Each row comes from the steps of one walk. Every step used is in the known rows, and no mark comes twice. Write the walk behind each row, first mark first.
In the rows, zero is written as 128.
Known rows:
R/H/C/N: [100 137 100  81 180 131 120 146  30 143 143 124 176 154  91 119  85  88
 188  94 158 141  86 131 113 142 126 143 106 198 142 116 101 159 121 138
  75 119 149  92 108 140]
L/C/H/B/N/Y: [187  99 120 165 181 121 118 161  41 129  98 133 213 127 128 155 125 104
 135 167 119 125  51  98 133 152 186 181 111 199  77 131  54  91 126 179
  66 120 139  99 124  93]
M/H/Z: [123 139 142 130 119  89 141 118 112 148 110  94 160 129 111 117 105  46
  95 128 120 125 175 146 129 147 152 126 163 126 123 100 123 105 133 151
  74 139 103 129 104 150]
B/H: [169 144 138 146 121 139 100 160  60 136 163 104 123 127  78 123 109 109
 168 117 107 126 138 135 136 161 158 133 133 152 121 103 135 139 139 182
  75 103 132 137  93 104]
R/H/Z/D/J/K/T: [131  91 138 150  97 145 106  98 148 126 121 110 139 120 122 108  53 119
 159 135 124 204 146 140 134 157 102  91 107 146 189  73 160 149 137 101
 100 102  87  83 156 172]
Z/D/J: [112 143 151 192 120 143 100 160 119 127 145 115  95 112  89 114  99 146
  99 108 126 143 172 121 130 142 133 117 126 139 169  66 146 113 113 121
 100 120 176 118  94 130]
B/N/Y: [174 104 178 189 141 138 108 126  60 138 119 132 198 174 111 141 138 122
 124 152  83 127 124 103 132 133 126 156 119 163 125 113 110  93 108 171
  71 110 119 137  72 110]
D/J: [146 142 169 159 110 128 121 146  71 121 133 141 120  99  88 104 112 144
 132 113 132 120 156 122 139 133 140 134 113 145 139  94 146 140 111 134
  87 117 159 110  97 119]
A/D/Z: [137 140 170 140 109 132 127 173  77 118 111 139 116 147  85 130  90 144
 168  98 148 101 148 118 108 169 146 176 155 154 140  97 137 155 136 169
 104 126 158 127 113  88]
K/R/H: [119 127 154 161 144 145 107 155  47  99 155 116 196 117  94 132  95 101
 184 107 125 154 155 145 128 164 152 124 110 149 122  95 125 158 162 170
  65 130 160 118 130 159]
M/H/Z/D/J/Q/F: [ 50 125 119 177  80 106 177 130 194 141  90  76 104  69 140 123  92  72
  76 170 130 167 167 156 104 145  80  89 147 153 170  69 169  92 145  91
 120 117 117 149 100 166]
Z/D/J/Q/F: [ 75 130 128 203 104 135 148 177 153 116 124 112  95  75 108 125 106 113
  97 169 142 164 158 120 102 143  76 106 128 153 179  73 164 118 118 119
 131  97 172 140  89 138]
L/C/H/Z/D/J/K: [166 110  99 163 133 134  90 124 132 154 101 129 123  75 135 129 103 126
 105 133 128 145 108 130 121 165 172 129 130 200 172 127 114  91 121 137
 100 128 129  87 153 128]
C/H/F: [128 150 110 120 170 118 132 176  90 112 118 132 161 102 106 115  86  77
 125 104 122 141  81 142  96 153 176 176 135 152 100 133  77 142 110 159
  69 104 131 114 123 102]
A/D/J/H/B/N: [137 139 152 136 112 132 157 132  98 116  97 118 113 151 105 110 109 182
 170 101 131 115  87 114 129  69 106 179 113 141 131  56 132 171 175 147
 134 110 161  70 158  95]
A/D/J/H: [121 132 170 126  95 135 128 134  87 116 114 128 123 105  85 110  99 179
 167  86 128 101 158 121 127 109 109 174 134 137 161  72 151 176 146 150
 135 134 156 110 143 103]
L/B/H/C/N: [155 109  74 127 152 146 110 159  36 138 140  95 114 172 102 122 102  90
 187 104 149 105  67 115 121 156 167 141 103 206  82 149  89 137 109 179
  82 124 158  96 102 103]
D/J/H: [132 128 169 155 114 119 129 127 103 128 114 141 140  91  82 104 108 158
 153 101 140 123 162 122 138 129 123 143 105 117 168  64 172 159 121 147
 104 123 140 108 126 126]
C/N: [129 130 129 118 163 131 123 156  70 134 163 133 158 135  62 102 131  88
 114 104 125 100 138 109 116 126 135 157 128 169 132 137  88 125  77 166
  81 125 145 118  96 128]
K/J/H/F: [141 142 134 169 157 110 175 110 135  91 115 124 194  97 107  94  88  78
 117 101 139 123 130 114 103 115 160 141 117  62 134  50 142 171 141 174
  91 119 143 135 113 112]
H/Z: [157 146 144 147 138 111 130 121 113 132 128 118 147 132 105 116 103  73
  97 135 136 121 137 125 121 142 170 137 161 131 135 120 113 125 121 159
  98 118 126 122 117 130]
R/K: [138 135 132 154 111 117 103 131  85 121 160 165 188 146  76 108 134 104
 156 124 130 146 160 121 126 133 153 157 135 137 156  77 123 125  99 159
  62 108 144 114 105 123]
K/M/H/F: [107 122 145 157 116 105 152 151 103  94 100  92 186 108 135 123  87  58
 134 117 126 117 147 155 110 128 154 143 123  82 109  87 134 147 114 145
  61 146 141 144  94 140]
R/H/C: [121 150 119 115 155 118 115 145  32 132 129 121 171 152 109 135  76  89
 197 114 160 161 116 131 120 162 145 131 121 161 135  82 137 167 156 156
  81 117 161 102 105 134]
Z/D/J/H/C/N/Y: [ 86  97 124 127 139 140 126  99 142 141 101  94 159 110 121 115  68 156
 117 112 137 154  89 109 105 119  93 134  93 171 193  82 129 135  91  98
 115 119 147 127  92 126]
A/D: [138 146 153 135 122 135 113 168  58 114 149 116 129 149  79 125 111 110
 140 112 118 101 161 108 113 131 135 176 171 147 120 108 100 147 138 184
 115 130 169 125 110  98]
H/T: [139 139 129 144 142 101 143 149  63 113 128 141 147 120  80  74 127  93
  99 135 152 136 139 140 132 156 139 134 141 125 122 117 144 155 114 179
  82  98 168 105  86 117]
D/J/K/T/H: [187 100 160 128  73 141 108  99  83 114 125 162 136  96 107  80  78 129
 124 139 117 190 147  96 130 155  90 109  81 158 117 145 192 137  69 184
  80 114 121 108 141 102]
B/H/Z/D/J/Q: [141 130 130 172  82 156 122 119 187 142 129  82  65 108 119 114  92 136
 132 127 103 158  92 159 129 148 147  92 129 169 197 112 156 118 164 119
 124  85 119 115 135 123]
C/H: [151 149 140 126 162 127 108 173  71 122 153 135 158 120  76 129 114  85
 134 104 118 133 122 129 123 166 160 169 118 176 111 145  85 112 109 167
  73 122 128 129 117 121]
C/H/B/N/Y: [167 127 134 140 166 126 133 153  82 126 119 121 202 148 123 153 109 102
 127 152 101 155  38 111 125 134 155 179 100 184  86 134  53  92 125 149
  69  90 122 112 118 101]
M/H: [113 135 152 141 118  98 123 152  71 143 131 107 162 134  81 119 124  66
 119 117 119 125 202 129 132 152 131 133 146 121 116  88 133 112 121 176
  64 144 131 131  79 141]
K/A/D: [151 118 163 155 114 162 121 149  53  76 170  98 121 113  98 127 117  81
 163 103 149  77 185 109 103 136 138 181 146 129  95 104 108 156 129 188
 132 108 170 154 104 113]
K/A/D/Z: [147 114 181 162 103 161 138 154  69  79 129 124 106 112 103 129 100 120
 195  91 178  74 173 119  98 174 146 179 128 132 119  91 139 161 133 171
 116 109 153 156 108 106]
M/H/Z/D/J: [ 84 135 145 168 100 113 127 113 155 151 107  82 104 102 126 118  84 102
  74 109 115 145 181 159 129 145 135 103 153 134 162  62 149  89 139  88
  91 137 122 121 110 159]
Q/F: [118 146 130 168 141 114 143 182  70 113 140 125 152  96  91 130 105  69
 107 166 146 128 177 114 103 153 112 140 143 141 110  81 138 133 106 159
  99 110 155 158  72 125]
K/R/H/F: [ 97 132 123 156 151 138 132 156  73  92 117 117 193  94 124 121  67  93
 171 109 128 163 116 157 104 153 169 135 126 120 107  81 118 188 156 164
  58 115 161 105 135 136]
Z/D: [118 140 137 193 149 132  88 165 121 130 160 109 129 150  82 130 105  93
  85 125 125 145 184 106 119 156 141 128 158 123 161  77 122 110 112 166
 104 122 174 132  88 133]
B/N/C/H: [176 118 151 186 169 128  63 146  55 133 158 141 161 182 108 157 125 115
 156 102  95 140  83 114 116 169 148 177 117 191 100 151  97  97 116 171
  62 136  86 127  91 116]
Z/D/J/H/F: [ 80 131 128 181 133 126 131 136 175 121  86 117 115  89 115 103  70 153
 107 103 138 152 136 131 108 119 131 135 130  86 190  23 165 170 118 121
 120 114 161 100 124 114]
A/D/J: [132 149 167 133  90 144 122 154  59 112 133 126 100 118  85 111 105 164
 146  97 118  96 147 121 123 119 127 165 139 165 131  98 126 155 137 136
 116 122 173 113 117  97]
R/K/T/H: [158 107 151 131  96 131 100 105  88  86 161 185 192 135  90  85  82  89
 139 128 122 192 147 109 128 167 122 143 111 159 113 110 160 121  62 181
  63 122 118 131 150 106]
B/H/Z/D/J/K/A: [178 104 121 189  74 179 103  81 155 128 148  67  65  73 143 119  90 123
 153 123 127 142 139 150 121 145 139  97  98 137 162  92 164 129 138 123
 121  68 110 139 118 132]
R/K/T/H/F: [143 112 121 128 104 124 125 107 108  81 125 180 190 117 115  75  53  80
 132 126 124 203 108 122 104 154 140 151 125 134 101  93 153 153  59 169
  55 108 123 118 158  86]
J/K/R/H/B/N: [155 116 111 161 141 140 125 128  74 121 128 116 194 161 125 130 115 110
 188 145 123 193  85 120 125 115 125 121  84 144 108  98 115 156 183 196
  58  91 158  63 149 147]
L/C: [171 116 138 189 149 117  99 167  34 125 127 142 159 116  88 122 133  95
 131 140 147  88 173  95 134 165 182 142 157 145 121 102 128 130 114 214
  82 149 171 108  99 112]

Write each row's walk:
[162 151 119 134 184 124 135 168  80 124 135 131 150 166 100 130 122  91
 136 118 123 146  53 121 125 123 156 167 101 179  79 132  72 106 139 166
  73  98 136  91 136 115] -> C/H/B/N
[118  99 164 136  94 148 164 108  76  63 111 121 109  52 106  68 114 154
 171  87 181  90 153 151 119 125  97 172 103 113 129  78 174 210 144 149
 146  92 166 120 131 115] -> K/A/D/J/H/T
[163 113 121 111 102 127 116  88  83  88 143 165 173 152 113  82  47  78
 156 127 154 209 101 109 107 167 122 126 104 177  96 114 168 139  76 183
  68 116 134 132 138 102] -> R/K/T/H/C
[138 163 106 107 165 107 136 182  93 111 147 122 155 114  86 125  91  69
 122 129 150 151  84 115 120 147 183 165 125 150  91 130  67 135 127 161
  82 101 158  99 137 117] -> C/H/B
[110 121 122 154  75 111 123  94 178 176  99  86 114 106 130 113  97 104
  79 132 108 167 181 140 128 137 112  97 139 127 184  78 154  90 134 115
  89 121 111 103 108 155] -> M/H/Z/D/J/K
[163 150 130 150 155 120 122 126  79 134 127 147 149 170 119 125 105 103
  96 135 126 168  81  94 129 126 136 142 114 155  87 122 135  99 115 195
  90 109 173  94 148  76] -> T/H/B/N
[170  99 160 150  82 159 130 134  82 103 123 132 116 109 107 129 113 120
 207 117 169  99 170  99  93 162 121 174 119 123 138 109 147 164 124 197
 114  95 144 137 104 103] -> J/K/A/D/Z
[176  88 129 232 170 131  51 161  42 123 137 142 171 202 127 173 146 115
 170 113 115 124  93  99 129 192 175 188 109 187  71 158  77  86 104 182
  74 159 107  91 110 116] -> L/B/N/C/H
[143 132 161 144 115 113 145  84 141 133  93 128 141  91 111  99  89 141
 128 109 142 122 131 136 135 123 146 135 123 121 178  81 167 155 134 125
 116 121 111 106 149 132] -> D/J/H/Z
[133 106 146 126 148 132 115 139  66 143 143 126 208 124  83 123 124 103
 101 134 101 110 123 101 118 138 134 169 127 171 141 140  74 112  64 149
  71 116 127 135  81 117] -> C/N/Y
[101 122 167 185  91 129 129 108 167 114 112  64 135  95 150 132  78 104
  95 107 124 129 164 172 132 136 141 104 113 115 169  77 153  91 134  68
  92 157 128 148 114 178] -> K/M/H/Z/D/J
[173 114 169 137 125 134 111 132  70  94 152 144 155 126  94 100  69  76
 107 132 122 166 156  97 130 180 119 124 121 153  88 140 159 126  73 201
  81 136 129 144 137 108] -> K/T/H
[134 138 103  90 169 127 138 140  64 130 144 115 138 159  86  96  95  75
 132 102 155 118  87 109 101 126 135 138 121 187 116 145  98 143  95 164
  83 118 161 118  81 122] -> H/C/N
[135 142 117 110 167 111 138 163  66 110 134 145 156  99  79  86 118  87
 115 113 144 145  92 161 125 176 150 160 115 171 103 155 104 135 115 165
  71  97 142 109 115 118] -> C/H/T
[105 149 120 125 117  75 151 162  92 137 122  91 156 124  95 114 103  53
 111 146 147 142 164 112 130 134 152 133 149  96  94  68 113 135 138 168
  69 125 160 104  96 130] -> M/H/B
[131 135 120 191 137 120 129  55 223 107 152 128 205 129 110 106 100  81
 111 102 136 162 154 128 117 120 152 127 130  88 213  23 141 109 145 121
 104 120 120 144 147 150] -> R/K/J/H/Z/D
[144 123 178 162  86 172 131 136  51  73 150 107  91  76 106 109 111 138
 169  89 149  75 174 124 114 121 126 168 118 146 103  97 129 164 131 138
 133 109 170 142 114 112] -> K/A/D/J
[193  96 141 127 101 130 104 108  84 120 144 154 165 132  97  95  79  78
 111 155 112 192 157  80 121 171  98 117 112 144 107 156 165 131  66 230
  80 119 119 126 138 107] -> J/K/T/H
[186  92 162 146  76 136 128 124  87 105 132 138 124 110  86  73  94 124
 150 142 125 157 158  99 131 138 102 110  89 140 128 115 166 161  96 170
  77 106 112 106 105 138] -> D/J/K/T
[143 116 162 116  36 125 145  91 117 124  93  83 148 101 151 125  97 120
 150 112 107 110 142 155 121  97 114 148 118 136 149 126 141 136 151 114
 106 145 117 128 138 140] -> A/D/J/K/M/H/Z
[111 106 141  70 109 143 148  99  78 129  90 106 165 114 115 110  72 172
 167  95 129 108  64 109 101 101  88 187 105 196 154 117 111 176 117 116
 128 122 147 123 116  89] -> A/D/J/H/C/N/Y
[113 104 152 188  67 132 103 124 139 132 124  83 142 103 128 133 113 124
 130 120 114 155 192 139 132 129  97 106  83 104 182  75 171 101 120 117
  80 147 148 133  91 167] -> Z/D/J/K/M/H
[116 130 132 177 152 115 115 104 185 140 120  97 144 136 108 127  87  90
  84 121 136 148 157 122 119 142 142 131 168  97 197  61 136 129 131 156
 133 129 125 126 143 149] -> J/H/Z/D
[141 117 111 213 104 153  89 134 134 141 121  81  72 122 136 136  81 148
 136 116 126 129 124 146 145 170 185 111 125 161 135  82 131 105 138 107
 123 121 144  95 141 115] -> L/B/H/Z/D/J
[142 165 117 124 137 100 122 143  85 126 137 138 157 115 108 123  77  83
  82 149 147 174 114  90 121 146 159 141 132 124  97 115 128 129  97 188
  95 107 198 105 147  78] -> T/H/B
[ 87 121 108 121 153 141 129 118 136 134 119  99 107 131  96  96  78 145
 126  76 162 147  98 118 105 111  97 124  95 164 192  75 147 149 106 112
 119 126 165 105 108 139] -> Z/D/J/H/C/N
[190 126 145 179 166 121  84 107  92 137 136 127 158 177 135 154 110  98
 138 111  96 139  51 132 115 163 168 171 140 197 105 166  90  92 128 148
  76 131  59 124 115 125] -> B/N/C/H/Z
[140 115 161 161 108 151 113  90 161 102 125 118  96 101 133  94  32 117
  58 121 123 188 136 127 126 169 124  92 122 168 135 110 177 104  84 119
 115 127 122 134 163 123] -> K/T/H/Z/D/J
[123 144 144 180 121 136 113 119 158 135 126 105  97 110 119 113  79 128
  72 117 129 144 142 140 124 134 152 108 145 140 175  77 136 107 125  96
 114 118 148 113 120 140] -> H/Z/D/J
[140 140 140 195 167 123 139  79 204 113 144  89 168 120 113 115  81  72
  70 101 137 135 160 121 117 131 152 109 140  82 185  53 139 114 155 145
 127 131 131 154 132 151] -> K/J/H/Z/D
[ 99 103 119  86 133 104 141 117  66 156 109  85 203 138 115 121  93  61
 119 130 122 132 111 116 106 141 111 145 120 182 110 131  93 108  94 143
  53 134 122 149  54 131] -> M/H/C/N/Y
[123 151 145 165 118 137  98  94 155 141 121 126 104  88 139 122  62 135
  44 112 119 175 131 134 125 156 145 109 134 163 164 106 163  84  98 109
 120 125 158 121 158 103] -> T/H/Z/D/J
[118 132 142 143 105  91 155 155  96  94 124  76 181 118 118 135  96  53
 135 141 154 129 150 129 132 124 155 138 109  78 100  85 119 135 133 149
  72 142 167 130 106 154] -> K/M/H/B
[172 116 136 169 113 138 116 127  98 113 148 112 165 117 100 109 119  92
 123 145 121 159 156 100 109 145 136 120 121 126 117 138 128 143 125 224
  67 114 164 126 105 143] -> J/K/R
[153 123 144 213 151 145  66 106 146 140 128 112 103 155 150 152  88 151
 108  94  96 155  61 144 117 159 151 146 119 208 147 130 111  76 129  80
  94 129  79 116 118 132] -> B/N/C/H/Z/D/J
[156 110 147 156  73 115 155 111  98 124  93 101 157 139 142 119 129 128
 165 138 123 143 104 131 140  84 105 119  49 117 121  94 156 119 145 134
  62 120 139  87 109 150] -> D/J/K/M/H/B/N
[173  98 124 148 114 136  98  83 172 130 133 116 137 139 130 107  51  63
  57 158 114 213 145  96 112 173 107  96 145 140 145 141 157 100  77 192
 108 117 106 130 161 124] -> J/K/T/H/Z/D
[138 143 104  78 163 131 117 117  57 143 137 137 151 143 105 105  80  83
  99  99 147 150  76 100 102 143 125 136 110 208 105 173 125 115  69 180
  83 129 172 123 120  88] -> T/H/C/N
[184  91 121 216 174 120  68 123  81 133 118 132 169 198 154 172 128  97
 146 124 116 126  62 113 124 182 194 180 132 193  78 168  68  80 113 159
  89 152  82  91 136 122] -> L/B/N/C/H/Z
[158 139  92  86 149 145 124 142  50 139 157  92 112 155  86 105  84  93
 180  90 133 121  60 134 110 139 141 133 109 211 108 146 110 148 119 168
  69 105 138 128  82 104] -> B/H/C/N
[170 135 127 182 144 103  76 114  77 135 135 138 153 174 137 153  95 117
 105 152 128 181  78  75 118 155 147 152 129 139  87 122 140 112 106 191
  83 122 151 102 123  70] -> T/H/B/N/C
[ 50 132 116 176 115 133 150 142 163 134 106 110 132  71 138 143  77 108
 132 164 142 190 130 158 109 152  88 100 125 168 207  55 163 130 160  71
 139  94 130 114 140 159] -> R/H/Z/D/J/Q/F
[149 123 127 176  90 158 100  65 177 129 118 115 121  76 160 114  62 137
  50 132 109 213 118 125 106 154 129  85 108 159 152 142 168  97 111 153
 101 118 168 121 169 121] -> T/H/Z/D/J/K/R
[164  93 141 172  87 143 123  92 175 114 122 102  99 124 119  80  63 109
  95 147 124 179 147 116 122 141 113  88 123 135 166 102 154 135 107 126
 109 104 100 108 129 160] -> H/Z/D/J/K/T
[105 133 141 169  93 126 173 166 104 111 116 136 122  61 101 110 121 111
 130 169 144 143 144 121 107 134  85 119 111 159 145  98 167 141 120 136
 115  95 154 136  92 126] -> D/J/Q/F
[156 100 133 200  92 158 116  76 165 118 134  94  93  78 143 114 103 107
 103 130 151 145 167 122 109 132 129 110 108 112 173  93 148 122 112 121
 125  83 134 131 115 152] -> H/Z/D/J/K/A
